What can hang from each mark
J_764: J_332 J_500 J_641
J_76: J_111 J_332 J_500 J_641
J_641: J_764
J_332: J_764
J_500: J_76 J_764
J_111: J_764

Each row was made from one small tree. The marks that hang from a mark follow it in brackets, in the order of their numbers. Every link used is in the known rows. Write each row's tree.
Known rows
J_764[J_500]: -.30 -.01  .05  .02  .03  .03  .00  .16  .11  .10  .04  .08  .14 -.19  .04 -.07 -.13  .20  .22  .05  .12 -.14  .02 -.08  .08 -.22  .05  .13 -.01  .15  .08  .07  .01 -.01 -.32 -.07  .20 -.09
J_332[J_764[J_500[J_76] J_641]]:  .02 -.27 -.15 -.02  .19 -.05  .50  .04  .14 -.03  .10  .15  .20  .27  .24  .09  .12  .00  .07 -.21 -.16  .34  .06  .14  .01 -.25 -.02  .04 -.11  .01  .28  .06 -.04 -.11 -.21  .07  .21  .34
J_111[J_764[J_332 J_500[J_76] J_641]]:  .29 -.18  .07  .11  .12 -.12  .32 -.06  .02  .17  .12  .10  .23 -.20  .06  .07 -.35 -.04  .26  .17  .16  .35  .11  .16  .18 -.13 -.02 -.14  .21 -.05 -.06 -.10 -.01  .18  .30 -.02  .24 -.05
J_76[J_332]: -.10  .07 -.21  .15 -.03  .05  .09  .17  .07 -.24 -.05 -.17  .01  .31 -.01 -.02 -.09  .02 -.26 -.04  .04  .00  .03 -.01 -.11  .16 -.03  .23 -.02  .32 -.04  .05 -.23 -.23 -.32  .10 -.05 -.25
J_641[J_764[J_332 J_500[J_76[J_111]]]]:  .15 -.03  .15 -.17 -.17  .06 -.27 -.15 -.16  .20 -.33  .17 -.03  .10  .05  .17  .13 -.10  .30 -.14 -.04 -.13 -.17 -.10  .16 -.23  .32 -.23  .15  .05  .07  .03  .40  .26  .22 -.21 -.16  .03
J_76[J_500]:  .09  .06 -.06  .25  .05  .13 -.23 -.13  .13 -.23  .14 -.06  .21  .01  .06 -.02 -.11  .02 -.01 -.11  .22  .01  .14  .03 -.04  .01 -.30  .23 -.02  .17  .29 -.07 -.01 -.29 -.13  .25 -.19 -.14
J_500[J_76 J_764[J_641]]:  .17 -.11 -.16  .07  .26  .11 -.02 -.06  .02  .03  .18 -.09  .07  .12  .02 -.13 -.03 -.03  .03 -.10 -.17  .39 -.05  .07 -.04  .04 -.21  .20 -.28  .09  .13 -.10 -.14  .03 -.10  .01 -.03 -.11
J_111[J_764[J_332 J_641]]:  .21 -.19  .06  .21  .13  .15  .28 -.13  .10  .08  .20 -.06  .02 -.21 -.12  .01 -.38  .09  .29  .28  .16  .21  .10  .35  .04  .27 -.14  .02  .12 -.13 -.02 -.11 -.10  .22  .50  .10  .33 -.49
J_641[J_764[J_332 J_500[J_76]]]:  .29 -.15  .25 -.06 -.12  .16 -.39 -.01 -.13  .01 -.11  .17  .03  .11  .24  .11  .01 -.21  .41 -.24  .01 -.03 -.19 -.09  .24 -.36  .37  .06  .26  .24 -.04 -.01  .27  .04  .02 -.18 -.10 -.26
J_500[J_76 J_764]:  .19  .07 -.18  .10  .07  .06 -.32 -.05 -.08 -.02  .14 -.01  .09 -.03  .10 -.16 -.02 -.17 -.07 -.16 -.10  .18 -.13 -.05 -.07  .07 -.22  .11 -.20  .10  .09  .01 -.06 -.21 -.05  .00 -.16 -.11
J_111[J_764[J_332 J_500[J_76[J_641]]]]:  .21  .10  .26 -.06 -.07 -.21 -.12  .01 -.02  .04  .26  .16  .00 -.51  .11  .07 -.15 -.19  .11  .17  .19  .21 -.01 -.01  .18 -.14  .11 -.09  .33 -.29 -.30 -.09  .05  .08  .19 -.06  .31 -.10
J_764[J_500[J_76]]:  .02  .02 -.01 -.06 -.02 -.20 -.03  .02  .03  .05  .02  .15  .18 -.08  .17  .02 -.11 -.17  .07 -.18  .10  .19  .06 -.11  .06 -.32  .11 -.03  .00  .21  .09  .03  .07 -.10 -.17 -.02 -.02  .16
J_76[J_111 J_641]: -.27  .18  .11 -.08 -.10 -.02 -.23  .02  .04 -.01  .07 -.10 -.10 -.33 -.14 -.11  .06  .04 -.12  .06  .08 -.18  .09 -.07 -.18  .08 -.05 -.04 -.14 -.27 -.03  .04 -.01  .06  .07  .03  .05  .17
J_76[J_332 J_641[J_764]]: -.08  .09  .10  .02 -.15  .09 -.38  .14 -.08 -.31 -.02 -.19 -.35  .43 -.11 -.05  .15 -.02 -.37 -.15 -.24 -.23 -.06 -.06 -.18 -.02  .45  .36  .03  .12 -.21 -.10 -.23 -.09 -.39  .14 -.18 -.29
J_641[J_764[J_500]]: -.22 -.13  .28 -.05 -.05  .17 -.15  .12 -.05  .00 -.20 -.02 -.03  .13 -.01 -.02 -.07  .21  .24 -.10 -.02 -.19 -.03 -.08  .03 -.17  .35  .15  .10  .22  .05 -.02  .06  .30 -.24 -.14 -.09 -.20
J_641[J_764[J_332 J_500]]:  .01 -.23  .29 -.02 -.08  .38 -.36  .11 -.07  .02 -.17  .08 -.11  .16  .10  .12 -.12  .15  .50 -.20  .11 -.27 -.10 -.01  .23 -.15  .26  .15  .22  .15 -.04  .01  .23  .17 -.05 -.17  .04 -.40
J_332[J_764]: -.11 -.02 -.12  .10  .11  .15  .21  .07  .15 -.27  .00 -.03  .08  .12  .16  .07  .05  .03  .05 -.16  .02  .00  .06  .10 -.04  .18 -.16  .13 -.19  .05  .18  .22 -.08 -.39 -.03  .12  .12  .01
J_332[J_764[J_500[J_76[J_111]] J_641]]: -.12 -.17 -.14 -.14  .18 -.12  .61 -.09  .09  .19 -.08  .11  .18  .09  .08  .09  .26  .12 -.02 -.02 -.21  .12  .05  .06 -.06 -.13 -.07 -.24 -.22 -.12  .37  .14  .03  .04 -.05  .01  .10  .62
J_111[J_764]: -.11  .08  .01  .20  .03 -.03  .21 -.08  .13 -.03  .09 -.12  .10 -.32 -.10 -.06 -.35  .08 -.05  .18  .21  .11  .25  .10 -.16  .25 -.09 -.03  .08 -.03 -.03  .03 -.10 -.02  .27  .08  .04 -.12

Write each row's tree
-.02  .37 -.11 -.01 -.18 -.49  .22 -.05 -.11 -.10  .11 -.14 -.12 -.09 -.23 -.02  .07 -.13 -.72  .23 -.05  .02  .15 -.10 -.27  .20  .09 -.27  .06 -.13 -.25 -.08 -.26 -.09  .25  .08 -.21  .34 -> J_500[J_76[J_111[J_764] J_332 J_641]]
-.25 -.32 -.06 -.02  .25  .11  .59  .07  .18 -.03  .06  .02  .10  .15  .09  .00  .05  .33  .22 -.07 -.12  .03  .09  .18 -.02 -.08 -.13  .17 -.19 -.03  .27  .15 -.09 -.05 -.36  .01  .35  .24 -> J_332[J_764[J_500 J_641]]
 .08 -.24 -.07  .12  .22  .50 -.16  .01  .00 -.01  .08 -.12 -.03  .06  .00 -.14 -.19  .22  .39  .06 -.05  .12 -.18  .23  .06  .28 -.40  .28 -.20 -.10  .09 -.04 -.11  .06  .08 -.05  .33 -.47 -> J_500[J_764[J_332 J_641]]
-.13 -.13  .14 -.04  .07  .00  .48 -.12  .08  .38 -.06 -.01  .01 -.43 -.28 -.03 -.30  .35  .37  .49  .26 -.05  .08  .27  .09  .25 -.15 -.28  .12 -.26  .01 -.05  .05  .47  .46 -.04  .39 -.05 -> J_76[J_111[J_764[J_332 J_500 J_641]]]
 .38  .00 -.13  .14  .04  .25 -.40 -.03 -.11  .00  .06  .09  .09  .01  .19 -.05 -.08 -.25  .18 -.13  .07  .26 -.27  .00  .17  .14 -.24  .10 -.06  .09 -.10  .08  .06 -.16  .18 -.07 -.01 -.35 -> J_500[J_76 J_764[J_332]]
 .38 -.21 -.14  .04  .18  .29 -.19 -.17 -.10  .01  .13  .00  .10  .09  .09 -.08 -.10 -.21  .27 -.12 -.07  .34 -.22  .12  .12  .04 -.26  .22 -.15 -.01  .05 -.07 -.05  .00  .18 -.03  .12 -.26 -> J_500[J_76 J_764[J_332 J_641]]
-.23  .14  .28 -.08 -.12 -.15  .05  .05 -.03  .25  .04  .05 -.17 -.60 -.19  .00 -.11  .22  .15  .49  .20 -.25  .07 -.04  .08  .18 -.07 -.27  .21 -.47 -.31 -.01  .08  .30  .35 -.17  .36 -.05 -> J_76[J_111[J_764[J_332 J_500]] J_641]
 .10  .19 -.31  .03 -.13 -.24  .15 -.05 -.08  .02 -.13 -.08  .08  .18 -.10  .04  .15 -.23 -.53 -.05 -.12  .07  .04 -.15 -.12  .19 -.05 -.20 -.10  .19 -.01  .12 -.10 -.16 -.02  .11 -.40  .24 -> J_500[J_76[J_111 J_332]]
-.18  .08  .13 -.04 -.07  .00  .32  .00  .02  .36 -.09  .01 -.03 -.54 -.17  .05 -.21  .25  .27  .49  .29 -.20  .09  .14  .09  .27 -.16 -.33  .15 -.17 -.08  .05  .18  .25  .46 -.18  .28 -.13 -> J_76[J_111[J_764[J_332 J_500]]]
 .06  .18  .05 -.08 -.22 -.17 -.29  .02 -.14 -.18 -.07 -.10 -.27  .39 -.13  .05  .35 -.19 -.57 -.19 -.24 -.11 -.03 -.18 -.22  .04  .49  .00  .02  .09 -.13 -.09 -.04 -.01 -.13  .06 -.47  .17 -> J_500[J_76[J_111 J_332 J_641[J_764]]]
-.12  .20  .03  .03 -.04 -.01 -.34 -.12  .09 -.17  .21 -.10 -.06 -.30 -.16 -.11  .12  .05 -.20  .03  .15 -.26  .14 -.04 -.12  .14 -.22  .03 -.08 -.18  .11 -.15  .06 -.11  .03  .24 -.25  .09 -> J_76[J_111 J_500 J_641]
 .11  .08  .14 -.23 -.11 -.15 -.41  .01 -.12  .14  .06  .17 -.06 -.43  .06  .08  .12 -.21  .12  .04  .10 -.09 -.09 -.06  .18 -.26  .06 -.19  .11 -.33 -.13  .01  .22  .02  .15 -.08  .21  .20 -> J_764[J_332 J_500[J_76[J_111 J_641]]]
 .14 -.08 -.36  .15  .16  .04  .19  .02 -.06 -.10  .11 -.14  .06  .56 -.02 -.18 -.02 -.05 -.35 -.09 -.33  .28 -.09  .06 -.17  .20 -.16  .24 -.30  .25 -.06 -.11 -.36 -.05 -.31  .00 -.17 -.08 -> J_500[J_76[J_332] J_764[J_641]]
 .03 -.08  .18 -.07 -.11  .03 -.27 -.04 -.07  .04 -.21  .12  .07  .24  .12  .02  .05 -.08  .09 -.35 -.07  .02  .01 -.17  .06 -.34  .49  .05  .14  .24  .05 -.08  .23  .11 -.17 -.09 -.26  .05 -> J_641[J_764[J_500[J_76]]]
-.06  .11 -.03 -.19 -.04 -.24  .13 -.03  .02  .24 -.18  .08  .22 -.21 -.03 -.05  .02 -.08  .01  .01  .00 -.03  .05 -.18  .02 -.13  .04 -.27 -.01  .09  .09  .09  .16  .09 -.01 -.08 -.13  .31 -> J_764[J_500[J_76[J_111]]]
-.12  .18 -.38  .16  .05 -.01  .51 -.02  .11 -.27 -.10 -.09  .00  .42 -.09  .09  .27  .19 -.43 -.05 -.10 -.21  .09  .12 -.26  .37 -.52 -.05 -.27  .14  .31  .18 -.11 -.43 -.23  .29 -.36  .25 -> J_76[J_111 J_332[J_764] J_500]
 .14  .13 -.28  .08  .02 -.01 -.10  .11 -.12 -.11 -.04 -.07  .04  .44  .01 -.13 -.03 -.19 -.40 -.14 -.17  .17 -.16 -.13 -.13  .13 -.15  .12 -.22  .33 -.10  .01 -.27 -.26 -.32 -.05 -.24 -.09 -> J_500[J_76[J_332] J_764]
 .31  .01  .19 -.12 -.19  .13 -.70 -.15 -.15 -.08  .00  .04 -.20 -.03 -.01  .13  .31 -.33  .03 -.22 -.16 -.10 -.11 -.08  .05 -.12  .29 -.07  .13 -.23 -.13 -.06  .24  .08  .40  .02 -.19 -.04 -> J_500[J_76[J_111 J_641[J_764[J_332]]]]
-.03 -.28  .15 -.04  .18  .25  .09  .12  .09  .15 -.02  .07  .09 -.13  .01 -.03 -.13  .19  .47  .11  .20  .07 -.05  .26  .19 -.11 -.05  .19  .05 -.04  .07 -.02  .02  .14 -.09 -.03  .43 -.36 -> J_764[J_332 J_500 J_641]
 .30  .23  .15  .00 -.17 -.19 -.20 -.22 -.02  .04  .14  .03 -.16 -.53 -.08  .06 -.01 -.31 -.08  .21  .17  .14  .08  .01  .04  .17 -.01 -.33  .18 -.41 -.24 -.04  .10  .04  .68  .01  .06  .05 -> J_500[J_76[J_111[J_764[J_332]] J_641]]
-.05  .05 -.03 -.11 -.02 -.20 -.03  .15  .02 -.16  .20  .21 -.02 -.01  .31  .04  .25 -.12 -.08 -.21 -.10  .09 -.01 -.20  .00 -.29  .15  .09 -.02 -.21 -.08  .09 -.02 -.27 -.36  .00  .19  .40 -> J_332[J_764[J_500[J_76[J_641]]]]
-.31  .06  .25 -.08 -.16 -.02 -.24  .31 -.05 -.10 -.06 -.06 -.32  .37 -.03 -.07  .16  .17 -.18 -.10 -.21 -.34 -.05 -.24 -.13 -.19  .55  .31  .10  .10 -.29 -.07 -.16  .02 -.68 -.06 -.06 -.13 -> J_76[J_332 J_641[J_764[J_500]]]
 .01 -.02  .01 -.04 -.14 -.13 -.05  .13 -.15 -.09 -.24  .03 -.03  .56  .05  .05  .11 -.06 -.26 -.33 -.19 -.07 -.09 -.28 -.01 -.27  .54  .07  .18  .41 -.15 -.02 -.02 -.01 -.41 -.13 -.45  .01 -> J_641[J_764[J_500[J_76[J_332]]]]
-.25  .14 -.05 -.27 -.03 -.26  .17  .07  .06 -.01  .09  .12 -.05 -.14  .15  .08  .37 -.08 -.14 -.06 -.09 -.07 -.03 -.10  .02 -.20  .03 -.22 -.12 -.37 -.04  .15  .09 -.19 -.19 -.02  .14  .69 -> J_332[J_764[J_500[J_76[J_111 J_641]]]]
 .31  .15 -.07  .10 -.08 -.14  .10 -.29 -.06  .22 -.07  .02  .09 -.38 -.10  .15 -.14 -.30  .03  .22  .20  .11  .12  .08  .04  .31 -.16 -.47  .19 -.15  .00  .01  .12  .01  .80  .01 -.05  .03 -> J_500[J_76[J_111[J_764[J_332]]]]
-.43 -.13 -.23 -.07  .12 -.13  .85  .18  .12  .07 -.18 -.07 -.03  .40 -.10  .03  .20  .52 -.20  .20 -.23 -.18 -.05  .11 -.16  .10 -.14 -.04 -.27  .04  .23  .17 -.21  .03 -.48  .05  .18  .39 -> J_76[J_111 J_332[J_764[J_500 J_641]]]
 .00 -.22  .12  .06  .10  .10  .41  .00  .07  .22  .07  .03  .03 -.28 -.07 -.02 -.41  .27  .44  .36  .21  .08  .13  .27  .12  .09 -.10  .03  .19 -.13 -.05 -.14 -.06  .33  .19 -.04  .47 -.30 -> J_111[J_764[J_332 J_500 J_641]]
-.12  .22 -.20  .11 -.06 -.09  .14 -.10  .04 -.14 -.07 -.17  .05  .16 -.21 -.01  .07  .08 -.41  .02  .00 -.21  .10  .02 -.14  .35 -.41 -.01 -.09  .30  .14 -.02 -.11 -.16 -.14  .24 -.39  .09 -> J_76[J_111 J_332 J_500]
-.13  .03  .18 -.13 -.14 -.03 -.07 -.05 -.08  .17 -.23  .04 -.04  .13 -.01  .02  .20 -.05  .02 -.16 -.15 -.20  .00 -.17 -.02 -.17  .35 -.23  .04  .10  .14 -.02  .27  .27  .07 -.13 -.37  .23 -> J_641[J_764[J_500[J_76[J_111]]]]
-.02  .21  .00  .12  .08  .15 -.55  .02  .01 -.29  .36 -.12 -.17 -.05 -.02 -.19  .00  .12 -.12  .01 -.03 -.09 -.01  .01 -.13  .18 -.41  .40 -.18 -.07 -.07 -.24 -.03 -.12 -.33  .22 -.09 -.28 -> J_76[J_500[J_764] J_641]
